Known rows, with every way that one mark hangs from another
[boki [gapez bodi vulu]]: 0.83, 0.96, 1.73, 2.60, -1.08, -0.89, 0.08, -0.76, -4.13, -3.52, -1.95, 1.05, 2.98, -0.86, -0.60, 0.35
[vulu [gapez [bodi [futep rebiv]]] [mugeb boki]]: -2.78, 0.34, -2.32, 2.58, 0.71, -1.49, 1.42, 0.42, -2.56, -1.33, -3.44, 1.32, 0.49, 1.94, 0.43, 1.05
[rebiv [futep [bodi [gapez vulu]]]]: 0.33, 2.19, 0.74, -2.84, 0.20, -2.36, 0.96, 1.15, -1.09, -1.71, -4.60, 1.05, 0.02, -1.24, -3.57, -2.34
[boki [gapez [bodi futep] [vulu mugeb]]]: -0.46, 2.05, 1.21, 2.96, -0.09, -3.91, 0.50, 1.31, -5.43, -3.32, -3.33, 1.84, 3.95, 0.65, -0.12, 2.62
[mugeb boki [vulu [gapez [bodi futep]]]]: -0.69, 0.54, -1.03, 3.09, -1.00, -2.06, 2.11, 2.75, -5.20, -3.16, -0.18, 0.55, 2.80, 1.28, 1.17, 1.06
[boki [gapez [vulu mugeb]]]: -0.95, 1.33, 2.27, -0.52, -0.30, -1.08, 0.24, -1.08, -2.36, -2.98, -2.98, 0.51, 2.85, 0.52, 0.66, 0.44
[futep bodi rebiv]: -1.85, 0.70, -0.06, -1.55, -0.84, 0.99, 1.17, -1.79, 3.86, 0.88, -1.21, 0.13, -3.80, 0.73, -2.71, -2.04
[rebiv [futep [bodi gapez]]]: -0.37, 0.96, -0.36, -2.17, 0.68, -1.47, 1.23, 2.78, -0.20, -0.11, -4.73, 0.53, -2.07, -0.69, -2.95, -2.98
[mugeb [boki gapez] vulu]: -0.54, 0.63, 1.26, -0.45, -1.45, 0.01, 1.55, 1.19, -2.54, -3.31, 0.12, -0.39, 2.61, 1.37, 1.35, -0.67
[rebiv [futep [bodi [gapez [vulu mugeb]]]]]: -0.42, 2.13, 0.78, -3.48, 0.98, -3.62, 1.62, 1.00, -0.87, -0.76, -5.49, 1.54, 0.45, 0.15, -3.04, -1.57
[rebiv futep]: -0.30, 0.61, -0.63, -0.84, 0.62, -1.59, -0.57, 1.48, -2.47, -0.68, -0.65, 0.33, 0.09, -0.33, -1.06, -0.87
[futep [bodi [gapez vulu]]]: 0.64, 1.54, 1.33, -2.06, -0.42, -0.80, 1.58, -0.30, 1.30, -1.05, -3.88, 0.71, -0.05, -0.88, -2.50, -1.49
[gapez [bodi futep] [vulu mugeb]]: 0.38, 1.84, 0.04, 2.16, 0.51, -5.00, 0.69, 0.68, -3.64, -1.08, -1.05, 2.31, 3.53, 0.93, -0.87, 3.62
[vulu [gapez bodi]]: -0.38, -1.05, -0.43, 3.29, -0.42, 0.76, 0.57, -0.09, -2.94, -1.30, -2.09, 0.16, -0.03, -0.49, 0.50, -0.72
[rebiv [futep bodi]]: -1.02, 1.23, -0.13, -2.21, -0.26, -1.00, 0.53, 1.55, -0.65, -0.98, -1.04, -0.10, -2.29, 0.61, -2.52, -2.38
[gapez bodi [vulu mugeb]]: 1.01, 0.74, 0.69, 1.10, 0.30, -3.20, 0.89, -1.68, -2.25, -0.33, -0.54, 2.02, 2.79, 0.82, -0.80, 2.09
[gapez vulu]: 0.69, 1.26, 1.05, -0.65, -0.47, -0.94, -0.28, -1.56, -0.89, -1.59, 0.19, 0.49, 2.04, -0.54, -0.58, 0.63
[bodi futep [gapez [vulu [mugeb boki]]]]: 0.05, 2.27, -0.49, -1.13, 1.53, -4.02, 1.29, 1.95, -2.05, -1.88, -4.04, 1.77, 4.24, 0.74, 0.19, 2.36

Rows
-0.13, -0.82, 0.41, 2.98, -1.26, -0.67, 1.94, 0.14, -3.33, -1.13, -0.62, 0.28, 1.17, 0.07, 0.44, -0.41 : [mugeb [vulu [gapez bodi]]]
0.36, 2.31, 0.33, 2.81, -0.85, -2.31, 0.25, 1.86, -6.07, -5.45, -1.68, 1.18, 4.56, 0.37, 0.07, 1.88 : [mugeb [boki [gapez [bodi futep] vulu]]]
-0.73, 2.14, -1.30, 1.10, 0.60, -4.29, 1.13, -1.01, -2.13, -1.24, -1.04, 2.73, 3.02, 1.92, -1.45, 3.06 : [gapez [bodi [futep rebiv]] [vulu [mugeb boki]]]
-0.42, 2.23, -0.28, 0.17, 0.81, -2.82, 0.31, -0.04, 0.05, -0.32, -4.99, 2.00, 1.53, -1.95, -2.48, 1.02 : [bodi [futep rebiv] [gapez vulu]]
-1.81, 0.60, -1.50, 2.91, -0.95, -1.74, 2.13, 0.81, -3.17, -1.97, -1.06, 1.07, 1.34, 1.11, -0.21, 0.57 : [mugeb boki [vulu [gapez [bodi [futep rebiv]]]]]
-0.84, 2.21, 0.66, 3.47, -0.88, -2.31, -0.02, -0.38, -3.65, -3.08, -3.37, 1.91, 2.13, -0.93, -2.04, 1.40 : [boki [gapez [bodi [futep rebiv]] vulu]]
-1.12, -1.10, -0.39, 2.63, 0.41, -0.51, 1.17, -0.23, -2.66, -0.34, -2.91, 0.62, 0.31, 0.88, 1.15, 0.02 : [vulu [gapez bodi] mugeb]
-1.21, 0.43, -0.25, -1.54, 0.11, 0.57, 1.91, -0.72, 4.27, 1.67, -4.98, 0.74, -3.52, -0.51, -3.16, -2.65 : [futep [bodi gapez] rebiv]
0.49, 0.23, 0.75, 2.01, -1.49, -0.98, 2.08, 1.31, -4.13, -3.01, 0.24, 0.60, 2.98, 1.42, 0.66, 0.07 : [mugeb [boki [gapez bodi]] vulu]
-0.82, 2.40, -0.17, 2.64, -0.78, -1.96, 0.32, -0.15, -4.11, -4.41, -2.48, 1.81, 3.14, 0.16, -1.26, 1.40 : [mugeb [boki [gapez [bodi [futep rebiv]] vulu]]]
-1.14, -0.17, 0.04, -0.48, -1.21, 0.72, 1.79, 0.29, -2.20, -2.79, 0.10, -0.83, 1.68, 1.14, 1.95, -1.14 : [mugeb boki [vulu gapez]]
-0.74, 1.97, -0.46, 2.03, 0.55, -4.64, 0.75, -1.28, -1.69, 0.10, -1.88, 2.91, 2.04, 0.82, -2.29, 3.11 : [gapez [bodi [futep rebiv]] [vulu mugeb]]
-1.28, 1.63, 0.84, -2.95, 0.45, -1.68, 2.24, -2.37, 3.61, 1.02, -5.57, 1.72, -1.14, 0.31, -3.26, -1.24 : [futep [bodi [gapez [vulu mugeb]]] rebiv]
-0.07, 1.31, 0.16, 3.09, -1.21, -2.77, 1.87, 3.62, -5.62, -3.66, -0.25, 0.92, 3.65, 1.57, 0.56, 1.55 : [mugeb [boki [gapez [bodi futep]]] vulu]
-1.70, 0.03, -1.00, 3.65, 0.61, -2.22, 0.99, 2.07, -4.10, -1.14, -3.45, 0.92, 0.95, 0.95, 1.04, 1.56 : [vulu [gapez [bodi futep]] mugeb]
-1.55, 0.98, -0.46, 4.07, -0.36, -1.35, 0.21, 1.22, -2.77, -1.39, -3.61, 1.41, 0.08, -0.35, -1.46, 0.70 : [boki [gapez [bodi [futep rebiv]]]]
